Known rows, with every step that occurs:
monip > moli: [-2.53 -2.34  0.75 -0.80 -0.38  0.81 -1.04  1.00 -0.01  1.43  2.21 -1.08
  1.34 -0.81  0.17  0.77 -0.93 -1.05 -0.87  1.37  0.73 -3.72  1.61 -1.29
  1.36  0.06 -0.25  0.92 -1.89]
moli > fite > gonaf: [-1.51  1.07  4.71  1.19  1.09  0.81 -1.90  1.45 -0.33  1.83  1.23  0.08
 -1.17  0.17 -1.02  1.95 -1.39  2.70  0.87 -1.99 -1.18 -5.89  0.17  0.06
  1.82  0.78  1.50  3.01 -1.43]
monip > moli > gonaf > bopare: [-4.42 -1.39  1.25 -1.00  2.15  1.21  3.40  1.33 -0.08  1.36  2.00 -0.79
  1.69 -1.99  0.78  2.15 -0.52 -2.22 -1.95  5.60  0.95 -4.64  1.26 -3.30
  1.21  0.91 -1.76  4.38 -2.94]
moli > bopare > monip > gito > damob: [-2.11 -0.49  0.02 -1.93  0.50  1.22 -2.65  0.98  0.35 -3.22 -1.46  4.36
 -0.51 -1.79 -0.74  3.60 -1.68  0.38 -1.92  4.79 -1.17 -5.15  0.42  1.33
  1.55  1.03 -0.12 -2.82 -2.29]
gito > gonaf: [ 0.54 -3.63 -0.01  0.21  0.35 -0.99 -1.90  0.42 -2.22  3.23 -3.27 -0.48
  0.51 -2.60 -1.50  0.30 -1.05  0.06  0.13 -1.11  0.12 -5.21  0.06  0.10
  0.50 -0.79 -0.63  2.12 -2.47]
fite > gonaf > damob: [-1.66 -0.64  1.36  1.94 -0.29 -1.35 -3.96  0.92 -2.42  2.56  0.89  1.29
 -1.29 -0.92 -0.91  2.26 -0.48  0.53 -0.27  2.16 -5.02 -6.98  1.92  2.81
  0.98  0.13 -2.08  4.85 -0.15]
fite > monip > moli > bopare: [-2.65 -0.08  0.81 -3.01  0.09  0.79 -1.17  2.25 -0.49  1.35 -0.78  0.50
  0.30 -1.84 -0.26  1.62  0.02  0.66 -0.83  3.26  1.73 -5.59  1.34 -0.29
  0.97  2.41 -0.41 -2.07 -1.47]
moli > monip > gito > fite: [-2.45  0.06  1.03  1.18  3.45  2.51 -3.10  1.00  0.21  0.25 -0.66  1.37
 -0.15 -5.07 -0.78  4.29 -2.19  0.43 -4.02  0.90 -0.78 -2.27  2.14  2.23
  2.45 -1.90  0.84 -3.79 -2.15]
fite > gonaf > bopare: [-1.34 -1.00  1.64  2.35  0.05 -0.80  2.25  1.81 -2.34  1.13  1.05  1.66
 -0.90 -1.40 -0.99  1.73 -0.28 -0.91 -0.36  2.81 -0.83 -6.18  1.52 -1.97
  0.49 -0.57 -1.73  5.24 -1.48]
gito > monip > moli: [-1.64 -2.22  0.19 -0.48  1.20  1.28 -1.46  1.38 -0.44 -2.02  7.22 -2.74
  1.54 -0.14 -0.66  0.56 -0.16 -0.62 -0.60  0.46 -0.14 -4.67  0.33 -0.85
  2.99  0.73 -0.18 -2.17 -2.38]
moli > bopare: [-1.13  0.80 -0.60  0.19 -0.13  0.76 -1.24  1.09 -0.71  0.23 -0.53  1.19
 -0.12 -1.19 -0.83  2.61 -1.72  0.35 -0.02  5.29  0.11 -2.28  0.33 -1.22
  1.22  1.45 -0.09 -0.17 -1.77]
bopare > monip > moli > fite > gonaf > tupi: [-2.60  0.63  4.14 -2.52  0.07  0.64 -2.09  1.03  0.63 -4.06  0.91  1.44
  0.37  0.25 -0.19 -0.28  0.41  1.56 -1.47 -0.76 -0.63 -8.32  1.18  0.58
  2.56  0.48  0.83  0.72 -0.69]
bopare > monip > gito > damob: [-1.69 -3.47  1.23 -2.67 -0.53  0.19 -3.60  0.28  0.06 -3.51 -1.53  3.68
 -0.77 -1.06 -0.97  2.64 -1.23 -0.07 -2.85 -0.05 -1.36 -4.91  0.64  3.16
  1.14 -0.80 -0.16 -3.22 -2.07]
monip > bopare: [-1.00 -1.05  0.13 -0.42 -0.29  0.75 -4.05  1.41 -0.06  0.83  0.22 -0.28
  0.75 -1.09 -0.37  1.78 -1.55 -0.95  0.17  1.84  0.19 -2.70 -0.66 -4.24
  1.44  0.19  0.00 -0.79 -1.54]
gito > monip > moli > bopare: [-2.01 -0.56 -0.53 -0.36  1.91  2.06 -1.15  1.80 -0.15 -2.38  7.23 -1.74
  1.66 -0.59 -0.57  1.42 -0.43 -0.24 -0.31  3.55 -0.30 -5.31  0.20 -1.61
  3.37  1.91 -0.12 -2.39 -2.61]
gito > gonaf > monip > bopare: [-0.10 -2.36 -0.29  0.21  2.57 -0.16 -4.23  1.33 -2.05 -0.48 -5.16 -0.55
  1.43 -3.32 -0.92  0.60 -0.70 -1.71 -0.44 -0.04  4.11 -6.69  0.89 -1.66
  0.14 -0.16 -1.03  2.03 -2.26]
gito > fite: [-0.10 -2.13 -0.14  0.31  0.48  0.55 -2.20  2.36 -1.83  2.69 -0.30  1.60
 -0.21 -3.91 -1.58  1.97 -1.85  0.10 -1.26  0.33 -0.18  1.13 -0.06  0.07
  1.57 -0.41  0.50 -2.15 -1.64]
bopare > monip: [-0.86 -1.24  1.18 -2.95 -2.09 -0.43 -1.62  0.50 -1.07 -3.94 -1.70  1.45
 -0.59 -0.30 -1.21  1.96  0.19 -0.39 -1.19  0.23 -0.57 -2.79  0.40  1.01
  0.34 -0.84  0.15 -1.67 -1.24]
gito > monip > moli > fite > gonaf > damob: [-2.59  0.08  2.87  0.32  3.22  1.65 -2.36  2.18 -0.58 -0.81  7.77 -2.50
  1.01 -0.26 -0.41  1.54  0.02  1.13  0.82 -0.48 -3.40 -7.82  0.61  0.61
  3.55  1.60  0.18 -0.14 -1.68]
gito > damob: [ 0.03 -3.76 -0.01  0.27 -0.48 -0.76 -2.04  0.72 -0.64  1.51 -2.62  3.74
 -0.51 -0.56 -0.91  0.37 -2.76  0.12 -0.86 -0.75 -0.08 -2.39 -0.29  0.21
  1.11  0.18 -0.47 -1.10 -2.82]
fite > monip > moli: [-2.30 -1.72  1.47 -3.13 -0.70  0.05 -1.48  1.85 -0.85  1.73 -0.64 -0.33
  0.19 -1.23 -0.38  0.84  0.30  0.24 -1.03  0.17  1.74 -5.07  1.53  0.46
  0.63  1.32 -0.44 -1.89 -1.26]
bopare > monip > moli: [-2.46 -1.79  1.39 -3.60 -1.28  0.54 -0.91  0.95 -0.17 -3.46  0.45  0.75
  0.68 -0.71 -0.29  1.43  0.54 -0.97 -1.55  0.99 -0.22 -4.67  1.27 -0.03
  0.85 -0.55 -0.01 -1.04 -1.49]
bopare > monip > gito: [-2.03 -2.19  1.59 -2.84 -1.06  0.54 -3.42  0.07 -0.25 -4.03 -0.15  1.17
 -0.57 -0.95 -0.95  3.23 -0.24 -0.43 -2.53  0.62 -1.18 -4.28  1.13  2.96
  0.85 -1.14  0.04 -2.43 -1.19]

Rows:
[-2.74 -0.15  3.69 -3.77  0.17  1.50 -0.54  1.44  0.46 -3.17  0.35  0.20
  0.66 -0.39 -0.11  1.85  0.34  0.36 -0.22 -0.92 -0.34 -4.84  0.64 -0.28
  1.32  0.03  1.38 -1.51 -1.65] => bopare > monip > moli > fite
[-2.06  2.06  4.59  1.18  2.88  1.45 -3.59  2.16 -0.21 -1.12 -0.32  0.02
 -0.33 -0.48 -0.42  2.16 -1.17  1.15  0.37 -1.12  2.14 -7.11  0.79 -1.30
  1.51  1.27  1.14  2.96 -1.19] => moli > fite > gonaf > monip > bopare
[-1.98  1.81  0.79  0.56  2.21  1.87 -2.89  0.99  0.59 -0.86 -1.90  0.51
  0.62 -2.84 -0.06  2.85 -1.49 -0.19 -1.70  1.76 -0.03 -3.71  0.72 -3.11
  2.05 -1.09  0.65 -2.44 -2.20] => moli > monip > bopare
[-2.46 -1.01  0.43 -0.57  2.25  0.75 -2.00  0.48  0.42 -3.03  7.09 -2.17
  1.86  0.31 -0.31 -0.76 -0.33  0.09 -2.69  2.67  0.15 -6.28  0.05 -0.30
  4.29  2.02 -1.03 -0.10 -2.14] => gito > monip > moli > gonaf > tupi
[-1.37 -3.30  1.33 -2.76  0.00  0.14 -3.47  0.08 -0.94 -2.42 -1.88  0.97
 -0.06 -2.39 -1.34  2.63 -0.08 -0.17 -2.15 -0.46 -1.22 -6.64  0.93  2.97
  0.73 -1.43 -0.32 -1.21 -1.84] => bopare > monip > gito > gonaf
[-2.82 -1.43  1.07 -2.16  2.67  1.25  1.56  3.85 -1.68  3.37 -0.73  1.68
  0.43 -5.51 -0.80  2.57 -0.25 -0.34 -2.41  2.86  1.30 -2.37  0.54 -1.14
  1.30  1.35 -0.93 -1.52 -2.11] => gito > fite > monip > moli > gonaf > bopare
[-1.64 -3.21  0.51  0.34  1.32  1.53 -4.43  1.41 -0.51  2.32  1.71  0.82
 -0.24 -3.98 -1.25  3.39 -2.31 -0.07 -2.75  0.85 -0.78 -1.13  1.08  2.47
  1.99 -0.84  0.26 -2.58 -1.50] => monip > gito > fite
[-1.13  1.13  4.71 -2.18  0.85  0.74 -1.58  1.86 -0.74  1.43 -2.44 -0.72
 -0.95 -0.45 -0.87  1.87 -0.69  2.65  1.25 -3.28  0.89 -3.16 -0.24  0.67
  0.97  1.66  1.85 -2.62 -1.19] => moli > fite > monip
[-1.82 -0.44  0.01 -1.97  0.87  1.18 -2.59  0.83 -0.41 -2.35 -1.81  2.13
  0.04 -2.84 -1.07  3.62 -0.80  0.35 -1.44  4.61 -1.11 -6.52  0.61  1.27
  1.26  0.57 -0.17 -1.17 -2.13] => moli > bopare > monip > gito > gonaf
[-3.09 -0.54  1.82 -3.28  0.42 -0.39 -2.15  0.86  0.03  0.80 -0.89  0.06
  0.50 -0.90 -0.06 -0.53  0.19  0.93 -3.17  2.27  2.07 -6.68  1.18  1.03
  1.93  2.66 -1.41  0.28 -1.04] => fite > monip > moli > gonaf > tupi
[-1.50 -2.32  1.05  1.74  1.32  0.44 -5.96  1.14 -0.31  1.64  2.49  2.27
 -0.61 -3.25 -1.36  1.23 -2.22  1.16 -4.10  1.23 -1.36 -5.21  1.65  3.44
  3.25 -0.37 -0.43  0.09 -0.56] => monip > gito > fite > gonaf > tupi
[-1.71 -3.01  0.55  0.62  2.12  0.39 -4.76  0.40 -0.72 -3.63 -3.02  2.00
  0.00 -1.55 -0.33  2.03 -2.17 -1.94 -3.31  0.36  4.68 -4.16  2.84  3.24
  0.37  0.12 -1.05 -0.64 -1.90] => gonaf > monip > gito > damob
[-3.31  0.35  0.61 -0.59  2.84  0.81 -3.31  0.70 -0.14 -2.58 -1.76 -0.24
  0.72 -1.36  0.04  2.86 -1.15 -1.84 -3.20  5.07  4.19 -4.32  0.55 -1.81
  1.02  1.92 -1.49  3.64 -2.15] => moli > gonaf > monip > bopare
[-3.43  0.57  4.09 -2.74  0.77  1.00 -1.83  1.75 -0.38 -2.17  0.96  0.93
  0.18 -0.84 -0.06  2.52  0.80  0.80 -0.14  0.09 -3.41 -7.77  1.48  1.47
  1.40  0.28  0.26  1.08 -0.86] => bopare > monip > moli > fite > gonaf > damob
[-1.16 -1.90  2.64 -1.71  2.59  0.50  3.65  2.22 -2.19  0.13 -3.58  0.08
  1.55 -3.78 -0.58  1.06  0.54 -1.05  1.22 -0.56  0.22 -7.15  0.43 -2.69
  0.13 -0.91 -0.30  1.87 -2.96] => gito > gonaf > bopare > monip > moli > fite
[-1.88  1.65  5.38  0.05  1.64  0.82  2.13  2.28 -1.15 -1.11 -0.08  1.22
 -0.95 -0.84 -0.82  2.55 -0.10  1.32  1.11 -0.65 -1.15 -6.40  0.32 -1.50
  1.01  0.14  0.82  2.63 -1.55] => moli > fite > gonaf > bopare > monip
[ 0.06 -2.84 -0.05  0.29  1.12 -1.53 -3.18  0.56 -3.40  4.04 -4.09 -0.51
  0.58 -3.25 -1.07  1.06 -0.60 -0.26  1.12 -0.16 -3.67 -5.61  0.81  2.20
  0.21 -0.66 -1.68  2.50 -1.44] => gito > gonaf > damob
[-1.26 -0.22  0.16 -0.02  1.43  0.71 -4.62  1.51 -0.96 -3.96 -2.64 -0.40
  0.93 -1.30 -0.16  1.65 -0.88 -2.62 -1.17  1.89  5.31 -3.25  1.52 -2.20
  0.19  0.44 -0.66  0.11 -1.17] => gonaf > monip > bopare
[-1.78 -2.34  1.22 -2.66  0.10  1.14 -3.60  1.31 -0.58 -2.82  0.00  2.30
 -0.59 -3.14 -1.42  3.62 -0.60 -0.05 -3.13  0.43 -1.43 -2.67  0.77  3.00
  1.40 -1.22  0.41 -3.89 -1.22] => bopare > monip > gito > fite
[-1.02 -3.24  0.09 -0.02  2.46 -0.16 -2.12  1.01 -2.09 -0.18 -3.79 -0.99
  1.80 -3.15 -0.52 -0.16 -0.29 -1.94 -1.03 -0.29  4.51 -7.30  2.37  0.25
  0.02 -0.21 -1.15  3.19 -2.43] => gito > gonaf > monip > moli
[-2.98 -0.32 -0.16 -0.64  0.45  1.77 -0.63  1.53  0.37  1.00  2.03  0.07
  1.48 -1.48  0.31  1.80 -1.20 -0.56 -0.52  5.31  0.62 -4.47  1.46 -2.28
  1.78  1.42 -0.18  0.75 -2.19] => monip > moli > bopare
[-2.05 -2.90  1.05  1.53  1.47  1.22 -4.89  1.68 -0.60  2.92  3.14  1.78
 -0.92 -3.85 -1.46  3.47 -2.12  0.61 -3.28  1.23 -1.74 -4.41  1.45  2.91
  2.40 -0.70 -0.21  0.10 -1.35] => monip > gito > fite > gonaf
[-3.95 -0.84  1.21 -0.37  2.98  0.84 -3.38 -0.30 -0.16 -2.65 -0.89 -0.46
  0.14 -1.37 -0.12  3.61 -1.36 -1.59 -4.52  4.63  3.72 -4.54  2.00  2.51
  0.88  1.28 -1.68  3.63 -2.04] => moli > gonaf > monip > gito
[-2.72  0.34  1.48  1.04  2.34  1.90 -2.85 -0.23  0.51 -1.03 -0.76  0.22
 -0.26 -2.89 -0.23  3.79 -1.84  0.17 -3.53  0.94 -0.52 -3.85  2.56  2.12
  1.87 -1.85  0.51 -2.31 -2.00] => moli > monip > gito
[-1.12 -0.78  0.36  1.83  2.43  0.95 -4.54  3.39 -1.70  0.46  0.01  2.78
 -0.29 -4.33 -1.54  2.26 -1.32 -0.37 -2.36  1.71  1.87 -4.27  1.12 -0.63
  1.75  0.31 -0.46  1.26 -1.21] => gito > fite > gonaf > monip > bopare
[ 0.25 -2.83 -0.02  0.47  1.86 -0.84 -2.57  0.66 -2.84 -0.61 -5.45 -0.49
  0.79 -2.77 -1.24  0.24 -0.56 -1.37 -0.78 -0.94  4.22 -5.76  1.67  1.05
 -0.38 -0.49 -1.11  2.75 -2.12] => gito > gonaf > monip
[-2.99 -1.14  0.93 -2.42  2.43  0.78 -2.42  3.31 -1.74  4.27 -0.76  1.46
  0.17 -5.17 -0.74  2.78 -0.35  0.66 -2.38  2.54 -1.34 -2.89  0.82  1.91
  1.62  1.85 -1.04 -1.79 -1.25] => gito > fite > monip > moli > gonaf > damob
[-3.09  0.80  1.53  2.16  4.04  1.97 -4.40  1.31 -0.65  1.21 -0.07  2.19
 -0.71 -5.44 -0.72  4.79 -1.73  0.92 -3.82  1.90 -3.95 -5.20  2.95  3.90
  2.52 -1.61 -0.22 -1.36 -1.40] => moli > monip > gito > fite > gonaf > damob
[-1.36 -1.87 -0.44  0.10  3.06  0.54 -1.93  1.33 -1.82 -0.46 -3.94 -0.33
  1.94 -3.57 -0.42  0.51 -0.56 -1.64 -0.76  2.15  4.42 -7.63  2.32 -0.32
  0.28  0.69 -1.12  3.06 -2.60] => gito > gonaf > monip > moli > bopare
[-0.77  1.81  4.82  1.58  0.88 -0.10 -3.27  0.73  0.00  0.27  0.55  0.73
 -0.76  0.90 -0.84 -0.81 -1.48  3.27  0.03 -2.03 -0.63 -6.77  0.36  0.76
  2.98  1.15  1.21  2.91 -0.42] => moli > fite > gonaf > tupi
